Every row comes from one small tree of marks. The marks that hang from a mark follow it in brackets, in the order of their numbers. Every link used is in the known rows. Which tree was each row made from?
(in the rows, 128 means zero)
Known rows
J_851[J_110 J_396 J_504 J_649]: [ 86 116 178 167 129 116 195 136  92 159 124 102  66 134 111  97 181 134
 120 109 183 134 125]
J_396[J_504[J_851[J_649]]]: [ 52 137 174 134 103 114 167 136  93 168 113  76  86 148 141  70 165 160
  75 142 197 101 138]
J_110[J_851]: [ 86 136 162 171 125 147 144 159 139 121 147  99  58 145 125 101 139 140
  78 120 156 106 131]
J_396[J_504]: [ 90 172 147 143 101 120 160 142 118 129 125  91  86 129 135  97 140 142
  92 151 177 110 163]
J_628[J_649[J_851[J_110[J_569]]]]: [119 117 108 142 171 161 134  98 125 138 144 155 105 120 115 131 125  82
  83 167 106 156  96]
J_978[J_628[J_649]]: [150 161 163 147 156 177  89  99 131 140 111 127  80 156 133 148 116  95
  50 148 150 129 132]
J_851[J_110 J_504]: [ 85 138 165 156 144 138 164 120 119 137 124 108  75 127  94  89 139 146
 115 148 140 155 160]
J_396[J_504[J_851[J_110]]]: [ 57 129 165 131 124 115 163 117  94 146 120 117  87 126 107  71 132 156
  87 153 164 132 150]
J_504[J_851[J_110 J_396 J_649]]: [ 76  92 175 151 140 118 181 115  83 171 119 139  65 163 112  89 172 136
  85 114 164 122 115]
J_649[J_851[J_110 J_504]]: [ 76 119 133 154 163 149 170 130 114 139 147 120  89 117 108  99 148 126
 133 158 121 157 132]
J_628[J_649]: [132 151 145 157 152 159 127 106 131 125 109 110  70 136 138 139 132 104
  72 161 152 130 140]
J_851[J_504 J_649]: [ 77 144 177 161 118 133 170 144 117 165 114  56  74 154 136  88 182 150
  99 132 182 117 144]
J_649[J_851[J_110[J_569] J_396 J_504]]: [ 97 101 117 153 141  94 179 152 117 153 168 151  80 119 126  78 139 124
 136 136 121 149 124]
J_978[J_569]: [103 187 149 151 135 145 122 137 130 131 138 117  97 141 102  96 121 129
  86 162 117 112 150]
J_504[J_851]: [ 85 126 159 145 138 120 148 123 120 151 117 121  58 167 137  72 134 155
  77 148 142 117 162]
J_978[J_569 J_628[J_649[J_851]]]: [130 174 144 140 179 192  67 111 120 140 145 137 114 127 112 141 104  75
  69 173 114 131  96]
J_504[J_851[J_396 J_649]]: [ 86 107 171 155 124 104 173 137  95 172 116 115  50 176 154  82 173 146
  83 115 179  98 129]
J_569[J_978[J_628[J_649]]]: [173 153 129 136 147 179  86  84 147 130  90 130 103 170 121 172  94  88
  33 148 143 119 128]
J_649[J_851]: [ 99 136 113 151 148 152 156 139 126 133 145 124  88 147 141 119 151 115
 110 157 119 122 132]
J_569[J_628[J_649]]: [164 148 133 132 161 148 107 103 137 129 125 117  91 151 134 147 130 113
  66 149 145  92 131]
J_978[J_628[J_649[J_851]]]: [139 145 138 146 172 185  94 107 126 141 130 137  91 146 140 155 123  80
  70 157 134 132 107]
J_569[J_978]: [138 149 113 142 120 145 140 113 150 122 102 119  96 172 122 138 117 123
  65 148 136 107 155]
J_569[J_628[J_649[J_851[J_110]]] J_978]: [174 112  78 116 184 176 106  77 136 119 124 149 138 143  99 189 110  79
  65 160 111 108  92]
J_649[J_851[J_110 J_396 J_504]]: [ 91 107 131 163 158 116 186 146 102 137 155 135  69 113 124 100 151 119
 151 138 138 151 129]

Which tree is each row?
[ 77 106 173 176  88  83 169 196 130 168 165  82  49 143 149  53 163 154
  88  85 188  98 107] | J_110[J_569 J_851[J_396 J_504 J_649]]
[100 121 130 168 141 102 177 166 112 138 153 109  53 125 162  93 155 128
 148 136 152 128 141] | J_649[J_851[J_396 J_504]]
[137 110  83 134 165 165 128  87 136 132 128 158 124 130 108 152 109  76
  68 171 101 147  93] | J_628[J_649[J_851[J_110[J_569[J_978]]]]]
[140 163 119 130 181 162  88 119 126 129 156 126 122 123 111 137 118  95
  83 172 107  97 101] | J_978[J_569[J_628[J_649[J_851]]]]
[ 92  99 147 114 133 117 142 103 114 191 135 143 113 182  96  70 153 152
  49 125 128  98 109] | J_504[J_851[J_110[J_569[J_628]] J_649]]
[108 127 135 160 168 151 141 125 121 132 131  91  72 108 152 124 140 104
 113 169 148 148 125] | J_628[J_649[J_851[J_504]]]
[ 89 121 118 147 137 120 185 144  89 127 157 144  92 108 123 118 151 108
 134 141 151 133 116] | J_649[J_851[J_110 J_396[J_504]]]
[ 95 116 103 138 120  97 181 148 104 142 170 162 104 112 127  93 138 112
 120 142 135 132 112] | J_649[J_851[J_110[J_569] J_396[J_504]]]
[ 92 110 161 158 109  90 188 143 108 177 140 118  77 140 113  69 168 138
 105 108 165 134 121] | J_851[J_110[J_569] J_396 J_504 J_649]
[169 120  91 126 170 149 107 104 144 126 123 105 118 139 134 162 113 102
  81 160 136 101 112] | J_569[J_628[J_649[J_851[J_504]]] J_978]
[177 128 107 142 158 162 102 104 132 129 115 153  96 158 142 181 104  71
  63 142 142 119 103] | J_569[J_978[J_628[J_649[J_851[J_396]]]]]
[ 65 100 158 131 125 127 159 107 108 190 124 136  98 173 102  63 153 146
  55 134 132 126 116] | J_504[J_851[J_110[J_569] J_649]]
[ 62 126 152 122 107  95 159 123 108 160 133 133  96 133 109  49 121 162
  72 152 149 130 148] | J_396[J_504[J_851[J_110[J_569]]]]
[145 124 138 148 181 171 112 101 106 140 137 170  86 135 123 163 124  68
  85 140 135 146  94] | J_978[J_628[J_649[J_851[J_110 J_396]]]]
[109 118 144 171  97  88 149 182 145 140 171 136  49 150 145  74 128 140
  76  99 153  97 122] | J_110[J_569 J_851[J_396]]
[ 98 136 116 153 123 105 179 163 101 128 155 122  78 119 162 111 154 116
 130 141 165 111 129] | J_649[J_851[J_396[J_504]]]
[139 191 169 142 163 181  61 105 128 139 126 128 102 137 105 134  97  90
  49 164 129 125 119] | J_978[J_569 J_628[J_649]]
[166 134  89 124 140 154  89 103 159 150 130 157 124 166 133 142  90  86
  39 155 107 120 106] | J_110[J_569[J_978[J_628[J_649[J_851]]]]]
[101 121 158 160 128 136 188 123  94 153 125 133  82 156 107 127 181 111
  96 109 164 121 109] | J_851[J_110 J_396 J_649]
[ 72 112 192 187 109 110 175 187 111 147 147  64  37 135 146  83 179 149
 107  87 209  99 112] | J_110[J_851[J_396 J_504 J_649]]
[ 90 132 148 144 124 111 157 129 137 155 139 126  86 133  96  60 127 151
  99 144 123 153 155] | J_851[J_110[J_569] J_504]
[112 125 125 136 119 116 150 114 150 147 121 129 108 144  88  82 107 142
  81 146 118 146 152] | J_851[J_110[J_569[J_978]] J_504]
[ 88 123 141 105 115  88 139 120 113 162 143 136 113 140 107  57 119 165
  68 145 145 104 141] | J_396[J_504[J_851[J_110[J_569[J_628]]]]]
[ 68 128 179 174  89 113 177 185 100 139 148  73  61 129 146 102 178 136
  91  91 223  82 101] | J_110[J_851[J_396[J_504] J_649]]
